Every row comes from one small tree of marks. The marks that hang from a mark follow it in brackets, in alphabetical order. Every link used is in the known rows. Which tree was each row made from?
Known rows
vipor(larik(relaron)): [ -9.1  26.0  -9.9   2.5 -19.6  -6.9 -14.9   7.1   3.3  11.2   4.9  47.9
 -16.9   2.5 -41.5 -22.5  11.0  44.9 -23.6 -30.3 -18.3   4.4   2.6]
gufi(larik): [-15.2  32.9   9.5   0.8 -12.0 -15.1  -7.6   4.9  38.7  10.6   4.7  34.2
 -22.6   0.9  -8.5 -20.5  13.5  33.1 -27.2 -21.4  -9.7  18.1   5.0]
gufi(larik(bafi rego relaron vipor)): [ -8.4  -3.8   9.6  -4.7 -27.1 -14.1  36.7  -6.5  29.5   3.5  14.0  60.3
  18.0  -5.9 -25.7  42.8  14.9  35.0 -22.3  -5.2 -11.2  14.4   0.3]
fafazep(fizilo(sonobez)): [-12.4  19.3  18.3   1.2  -8.8 -17.1  41.7  16.2  22.8   9.5   9.0  22.5
 -12.9   3.3   1.8 -31.3  -6.8  38.6 -12.3 -26.0   5.4   8.3   1.5]
vipor(larik): [ -7.1  28.9 -11.9   4.6 -11.7 -12.1  -6.2   3.9  14.9  10.4  -0.5  26.4
 -29.5   5.5 -32.2 -38.2   9.3  43.1 -22.6 -21.0 -13.8   4.7   4.5]
sonobez(larik(gufi rego relaron vipor)): [-17.9  -7.3   0.1  -6.9 -31.9   9.0  -4.1   2.3  42.0   4.8   5.7  68.2
   2.5   6.1 -11.2  30.7  21.7  43.1  -7.3 -17.9 -28.9   9.3   5.8]
rego(larik(bafi gufi relaron vipor)): [-16.2   5.1   3.0  -8.4 -35.1 -11.4  37.6   2.5   6.6   4.4   6.3  51.8
  -6.5   2.2 -13.0  60.4  15.9  45.8  -5.5 -29.1 -21.5   2.3  -4.6]
feduki(larik(rego)): [-21.0  12.0  11.9   3.2 -16.5   0.0  -3.9  -2.0  34.5  15.0   1.1  31.8
 -10.4   1.1  -9.1 -31.8  18.3  48.0  -9.3  -0.6 -11.1   1.7   5.0]
sonobez(fizilo larik(bafi)): [-23.5  12.1 -39.9   7.8  -4.4 -12.2  22.7  -0.6  44.3   8.7   5.5  26.2
 -14.1  -5.8   0.1 -20.6  20.6  46.7 -27.1 -56.2  -5.2  17.7  15.3]
bafi(larik(relaron)): [-21.3  30.5   6.5  -3.8 -18.9  -3.4 -13.4   6.7   2.4  11.8  22.7  53.3
 -14.7   5.1  -8.6 -42.6  10.4  41.4 -21.5 -33.3 -10.9   1.2   4.1]
fafazep(fizilo(bafi(larik) sonobez)): [-21.1  12.7  12.5   5.4   0.8 -20.9  44.9   4.6  25.8   9.4  22.8  29.9
 -12.5  -5.9   3.7 -51.7   5.0  42.1  -4.5 -25.7  12.5   6.4   3.4]
fafazep(fizilo(sonobez(larik))): [-20.8  14.7   8.9   2.9  -8.3 -11.6  36.1  17.1  54.3   9.4  10.7  31.7
 -11.1  -3.1   6.8 -29.3  -1.0  45.6 -10.1 -40.8   5.8  11.7  14.8]
bafi(larik(rego vipor)): [-12.5  10.7  14.7  -6.6 -18.4 -10.2  13.2  -4.7  21.9   5.3  21.3  45.3
 -11.1  11.5  -0.8 -25.4   8.3  36.3 -13.1   2.4  -7.3  -3.4   4.8]
larik(bafi gufi rego relaron vipor): [ -7.0 -12.5  -1.2  -5.9 -31.8   0.6  40.7  -4.4   7.2   3.4   4.6  51.7
  13.2   5.0 -23.2  42.9  16.9  38.4  -9.7  -6.2 -25.2   5.9  -9.2]
larik(bafi gufi rego relaron): [-15.3  -9.3 -16.9  -0.4 -24.0  -0.5  22.4  -2.3  -0.4   8.5   1.3  43.5
   6.0  -1.7 -26.7  25.3  20.8  38.9 -14.3  -8.9 -25.3  11.0  -8.2]
fafazep(fizilo): [-10.8  31.9  13.9   3.8  -9.2 -18.6  31.4  16.0  14.5  13.9   8.0  20.3
 -29.8  12.3   2.6 -33.2   4.2  36.3 -13.7 -24.4  -6.0   9.1   1.1]
rego(larik(gufi relaron vipor)): [-17.9  15.3  14.1 -11.2 -36.2  -7.1   1.4   8.7  10.2   6.2   5.5  59.8
 -18.6  11.0  -6.4  44.5  15.4  42.3  -5.0 -27.2 -24.9   2.1  -1.9]
feduki(larik(relaron)): [-22.3  28.5  19.4   1.5 -25.2   5.5 -12.1   7.5  22.2  16.8   5.3  48.7
  -7.2   0.8 -14.1 -31.4  15.9  51.8 -13.9 -33.9 -14.8   0.7   3.5]
larik(bafi rego relaron vipor): [ -7.4  -3.4   9.6  -1.1 -28.2 -11.3  50.5  -6.5   4.1   4.1  11.8  51.4
  15.8  -0.1 -19.4  28.2  12.2  37.6 -21.8  -9.4 -11.0   0.2  -4.4]
larik(gufi rego): [-14.8   4.5  -7.6  -0.9 -16.5  -1.6  -6.5   0.4  16.5  10.3  -3.3  30.1
 -19.2   9.0 -10.1  -5.3  18.7  34.9 -11.7   2.6 -23.9  10.3  -3.9]
fizilo(bafi sonobez(larik(gufi))): [-25.8  -0.9 -10.6   8.4  -7.2  -1.4   9.2  -2.9  54.4   6.1  -4.5  38.4
  -8.5 -15.5  -2.0 -13.0  23.7  47.7  -9.4 -37.0  -8.5  13.3   5.9]
fizilo(bafi sonobez(larik(rego relaron))): [-30.6 -14.3  -1.8  10.7 -12.9  -8.1   8.4  -7.6  39.4   5.8   8.4  62.6
  16.6 -25.8 -12.8   3.9  24.3  46.6 -21.4 -24.8   0.6   9.1   8.4]
larik(relaron): [-16.7  30.6  11.4   2.4 -21.1  -6.5  -3.1   8.5   0.6  11.7   7.6  48.3
 -12.7   3.8 -12.7 -19.7  12.2  38.3 -28.1 -33.0 -14.4   4.0  -1.6]
gufi(larik(rego)): [-16.9  13.2   3.9  -0.3 -12.2 -15.9  -8.5  -1.6  38.8   9.1   5.0  38.4
 -13.7  -2.5 -13.9  -5.4  17.3  30.5 -24.4   3.1 -10.2  19.3   4.5]
fafazep(fizilo(bafi sonobez(larik))): [-24.3   7.0   7.9  12.5  -0.1 -19.7  46.5   6.0  54.0   8.5   9.2  32.9
  -8.7 -13.1   6.2 -26.3  12.5  46.7  -9.6 -40.5   9.4  12.6  11.2]

Write each row's tree
[-26.7   4.1  10.5  10.4  -8.3 -13.0  37.3   9.6  40.8   9.3  14.1  52.8
   3.7 -16.0  -3.7 -10.9  14.0  48.4 -12.3 -48.4   4.9  12.8   8.9] -> fafazep(fizilo(bafi sonobez(larik(relaron))))
[-27.9  -9.4 -42.9   4.7 -13.9  -7.6  11.7  -3.4  31.6   8.2  10.8  50.0
   8.2  -9.9 -16.0  11.7  26.3  45.3 -27.4 -42.0 -10.4  18.4  14.2] -> sonobez(fizilo larik(bafi rego relaron))
[ -9.4  16.9 -22.4  -2.3 -23.2   4.7 -24.1   8.4   5.6  10.7  -2.7  47.2
 -19.3   7.4 -45.5  -8.5  15.9  45.5 -12.4 -27.3 -32.2   9.8  -1.9] -> vipor(larik(gufi relaron))
[-31.0 -13.5 -46.6   9.7  -1.7  -5.2 -13.2  -8.0  51.3   8.7  -3.3  40.0
 -16.7  -4.3  -2.6  -2.4  42.1  43.5 -11.8 -28.1 -20.0  25.4   9.4] -> sonobez(fizilo(bafi) larik(gufi rego))
[ -9.3 -13.6 -38.2   0.4 -23.2  -0.5  10.1  -5.1   2.5   8.1  -1.4  42.8
   2.1  -3.1 -56.4  22.3  18.7  46.1  -9.8  -6.1 -28.8  11.2  -2.5] -> vipor(larik(bafi gufi rego relaron))
[-23.3   2.3  -9.9  -8.4 -23.4   7.5 -24.4   2.4   5.0  10.9  17.1  57.0
  -8.7   8.2 -17.3 -11.7  18.5  38.9  -6.9  -7.0 -25.8   7.0  -1.0] -> bafi(larik(gufi rego relaron))
[-25.3   4.1  -7.0  -3.4 -23.7  11.5 -12.6  10.4  42.5   7.3   2.4  56.9
   2.5  -6.9 -11.7   0.0  11.9  48.3 -11.4 -46.8 -16.2  11.2   8.5] -> fizilo(sonobez(larik(gufi relaron)))
[-14.1  -1.3   5.3 -13.7 -30.8   6.1  -5.0   0.6  12.2   6.0  19.8  67.0
  -0.4  14.6 -14.1   5.3  14.5  38.5  -2.3  -4.1 -25.6   1.8  -1.1] -> bafi(larik(gufi rego relaron vipor))
[-16.4  -0.8  -5.3   0.5 -19.0 -14.7  18.7  -5.3  22.2   8.7  10.4  50.1
  11.1 -12.8 -28.8  25.6  18.4  35.3 -27.3  -8.5 -11.4  20.6   1.0] -> gufi(larik(bafi rego relaron))
[ -6.9   6.1 -33.6   0.9 -22.4   0.8  11.9   2.6   2.2   8.9  -1.4  38.9
  -8.2  -1.4 -50.6   6.3  15.1  48.2 -12.7 -30.3 -28.5  10.4  -2.8] -> vipor(larik(bafi gufi relaron))
[-22.7   2.4  -7.8   3.8 -19.4  -3.7  34.4   1.7  36.0   5.8  10.6  48.8
  16.1 -20.6 -14.7  -0.6   7.6  49.9 -24.9 -51.3   1.2   7.2  10.3] -> fizilo(sonobez(larik(bafi relaron)))
[-18.2   6.0 -22.7   0.0 -20.9  -7.6  31.4   1.8  39.6   5.5  13.1  55.6
   6.7  -1.2  -7.3  11.1  18.4  47.7 -25.1 -63.2  -9.4  12.1  13.1] -> sonobez(fizilo larik(bafi relaron vipor))
[-24.2   8.6 -12.8  -3.3 -27.2 -10.2  18.7   4.3  -0.1   9.5   3.0  42.0
 -13.9  -4.1 -16.5  42.5  19.8  46.5  -9.9 -31.9 -21.8   8.1  -2.9] -> rego(larik(bafi gufi relaron))
[ -5.9 -10.8 -40.5   2.4 -15.2  -6.4  20.1  -7.6  14.3   7.0  -6.5  21.8
 -11.1  -0.4 -45.6   7.1  17.5  43.7  -8.0   3.2 -24.5  11.7  -1.9] -> vipor(larik(bafi gufi rego))
[-10.8   6.6  21.7  -7.4 -27.4 -10.5   0.8  -0.6  33.3   5.1  13.3  68.5
   6.2   1.4 -20.1  27.2  14.6  32.5 -22.1  -3.1 -15.2  13.8   1.7] -> gufi(larik(rego relaron vipor))
[-19.3   3.8  -3.9   5.3  -8.1 -16.0  71.2  10.0  51.5   7.6  10.9  21.1
   0.5 -11.4  -0.1 -14.2  -1.1  47.7 -10.3 -42.3   8.6  11.7  12.9] -> fafazep(fizilo(sonobez(larik(bafi))))
[ -4.4  -9.9  -3.6  -3.7 -23.7  -5.5  49.3  -8.1  18.6   2.5  -0.1  32.0
  -0.6   7.1 -12.9  27.3  14.7  36.7  -7.7   2.5 -20.5   6.1  -7.7] -> larik(bafi gufi rego vipor)
[-17.8   1.2  -5.9  -2.4 -23.7   3.7 -14.5   4.3   3.6  10.2   1.1  51.0
  -6.3   7.4 -19.6  11.5  20.5  36.4 -13.5  -6.2 -28.8   9.9  -6.4] -> larik(gufi rego relaron)
[-24.9   0.3   2.4  -3.9 -29.6  16.2 -21.6   3.6  24.5  15.2  -0.9  53.0
   0.1   4.0 -22.0  -0.6  23.6  50.3   1.2  -6.2 -29.0   7.3  -2.2] -> feduki(larik(gufi rego relaron))
[-27.8 -11.7  -2.9  12.9  -3.6 -13.9  17.0 -11.3  52.2   5.1   3.0  42.3
   3.8 -22.7  -3.0 -12.0  23.4  44.5 -18.8 -15.9   5.0   9.4   9.6] -> fizilo(bafi sonobez(larik(rego)))
[-21.1   0.9  -1.5   3.1 -15.4 -10.6  62.3  12.6  38.6   8.5  16.3  42.3
  13.7 -13.5  -9.7   1.9   0.4  49.6 -12.2 -51.6   5.1  12.4  10.5] -> fafazep(fizilo(sonobez(larik(bafi relaron))))
[-12.8  10.5 -12.5   0.1 -23.9   0.7  22.9   4.1  -0.5  10.0   0.7  39.3
  -3.9   0.5 -21.4   9.6  16.9  41.4 -15.8 -32.2 -24.3   9.8  -7.9] -> larik(bafi gufi relaron)
[ -8.2  16.9  20.2   1.0 -23.6  -4.5  52.6  -4.3  38.1   9.1   3.6  28.7
  -1.2   2.0  -7.0 -16.0   9.8  52.3  -7.9 -24.1  -5.6  -4.4   1.9] -> feduki(larik(bafi vipor))
[-23.6   9.8  15.2   2.8  -7.1 -16.2  35.4   7.6  13.1   9.7  27.5  51.4
   0.8  -9.1  -5.9 -36.7   6.8  44.4  -6.7 -35.3   8.1   6.0   1.1] -> fafazep(fizilo(bafi(larik(relaron)) sonobez))
[-13.5  16.6  12.6  -2.0 -22.9 -27.6  56.3  -3.0  15.2   3.8   8.5  32.0
 -17.0  -0.2   0.9  29.5   9.3  42.8 -15.9 -22.9  -2.2  -2.7   2.0] -> rego(larik(bafi vipor))
[-17.9  -5.0   4.9   3.6 -14.9  -1.3  27.4  -4.7  62.4   0.8  -0.8  47.6
  -1.0  -8.9   1.2   3.4  19.5  46.8  -5.3 -34.3  -8.1   7.9   4.5] -> fizilo(bafi sonobez(larik(gufi vipor)))
[-14.2   1.9  -7.3   2.7 -11.3 -19.7  26.8  -8.2  34.5   7.9   5.0  30.3
  -2.0 -11.4 -19.8   9.9  17.4  33.4 -24.6   0.6  -6.0  19.9   3.9] -> gufi(larik(bafi rego))
[-18.1  19.6 -13.8  -0.2 -12.4  -8.9   4.1   5.1  55.4   5.6   7.3  44.1
 -18.3  10.2   9.6 -18.2  16.9  44.0 -22.4 -51.8  -8.3  11.2  17.0] -> sonobez(fizilo larik(vipor))
[-23.1 -14.6 -26.6   1.3 -24.2   5.3  14.0  -2.3  30.1   7.7   3.8  51.2
   7.5  -7.9 -21.0  28.7  26.8  45.7 -12.1 -23.5 -26.2  15.3   4.8] -> sonobez(larik(bafi gufi rego relaron))
[ -6.1  -1.1 -28.1   6.8 -11.2 -18.0  28.6  -9.8  11.7   7.0   0.4  22.9
  -8.4  -6.2 -41.9  -7.6  13.5  42.9 -19.9   0.0  -9.3   6.7   3.3] -> vipor(larik(bafi rego))
[-21.3   2.9  -0.3  -1.7 -20.8  11.0 -13.5  -0.2  36.8  14.5  -6.7  31.6
 -13.2   5.7 -12.5 -16.7  22.0  48.2   2.5   2.2 -25.1   6.8   0.6] -> feduki(larik(gufi rego))
[ -6.5  -1.0   7.4  -1.8 -19.2 -19.8  45.6  -9.6  42.2   2.5   8.6  38.4
   4.9  -3.4 -16.2  27.1  12.9  33.0 -20.4   3.0  -6.5  14.2   2.0] -> gufi(larik(bafi rego vipor))
[-10.1  21.5   8.5 -11.1 -22.0   1.9   5.2   3.9  25.5   6.0  14.1  40.6
 -23.4  19.4   0.6 -26.9   9.4  40.0  -3.3 -18.6 -20.9   0.8   0.7] -> bafi(larik(gufi vipor))
[-14.9   8.2  16.5  -9.3 -27.1  -3.9   4.6  -1.6   9.7   5.3  26.4  65.5
   1.8   8.7 -11.1  -9.7  10.0  38.1 -14.5  -6.3 -12.1  -3.3   2.9] -> bafi(larik(rego relaron vipor))
[-32.1   3.2 -40.1   8.0  -8.6   1.0 -22.2   1.7  38.9  10.2   1.2  56.8
 -13.1  -4.5  -8.1  -2.9  40.2  47.5 -17.0 -61.1 -23.4  24.2   6.6] -> sonobez(fizilo(bafi) larik(gufi relaron))
[-30.0  -1.3 -27.3   5.7  -4.6 -13.2 -14.4  -8.6   7.0  10.3  22.1  59.1
  -5.2  -4.2 -11.9 -27.1  32.5  39.6 -21.8 -25.9  -6.9  13.0   3.7] -> sonobez(fizilo(bafi(larik(rego relaron))))
[-13.3  28.0  22.4  -8.9 -25.9  -2.6   6.0   4.5  10.1   7.2  25.5  62.5
  -7.4  11.6  -5.9 -25.2   6.5  40.5 -17.6 -30.8 -11.8  -5.0   3.6] -> bafi(larik(relaron vipor))
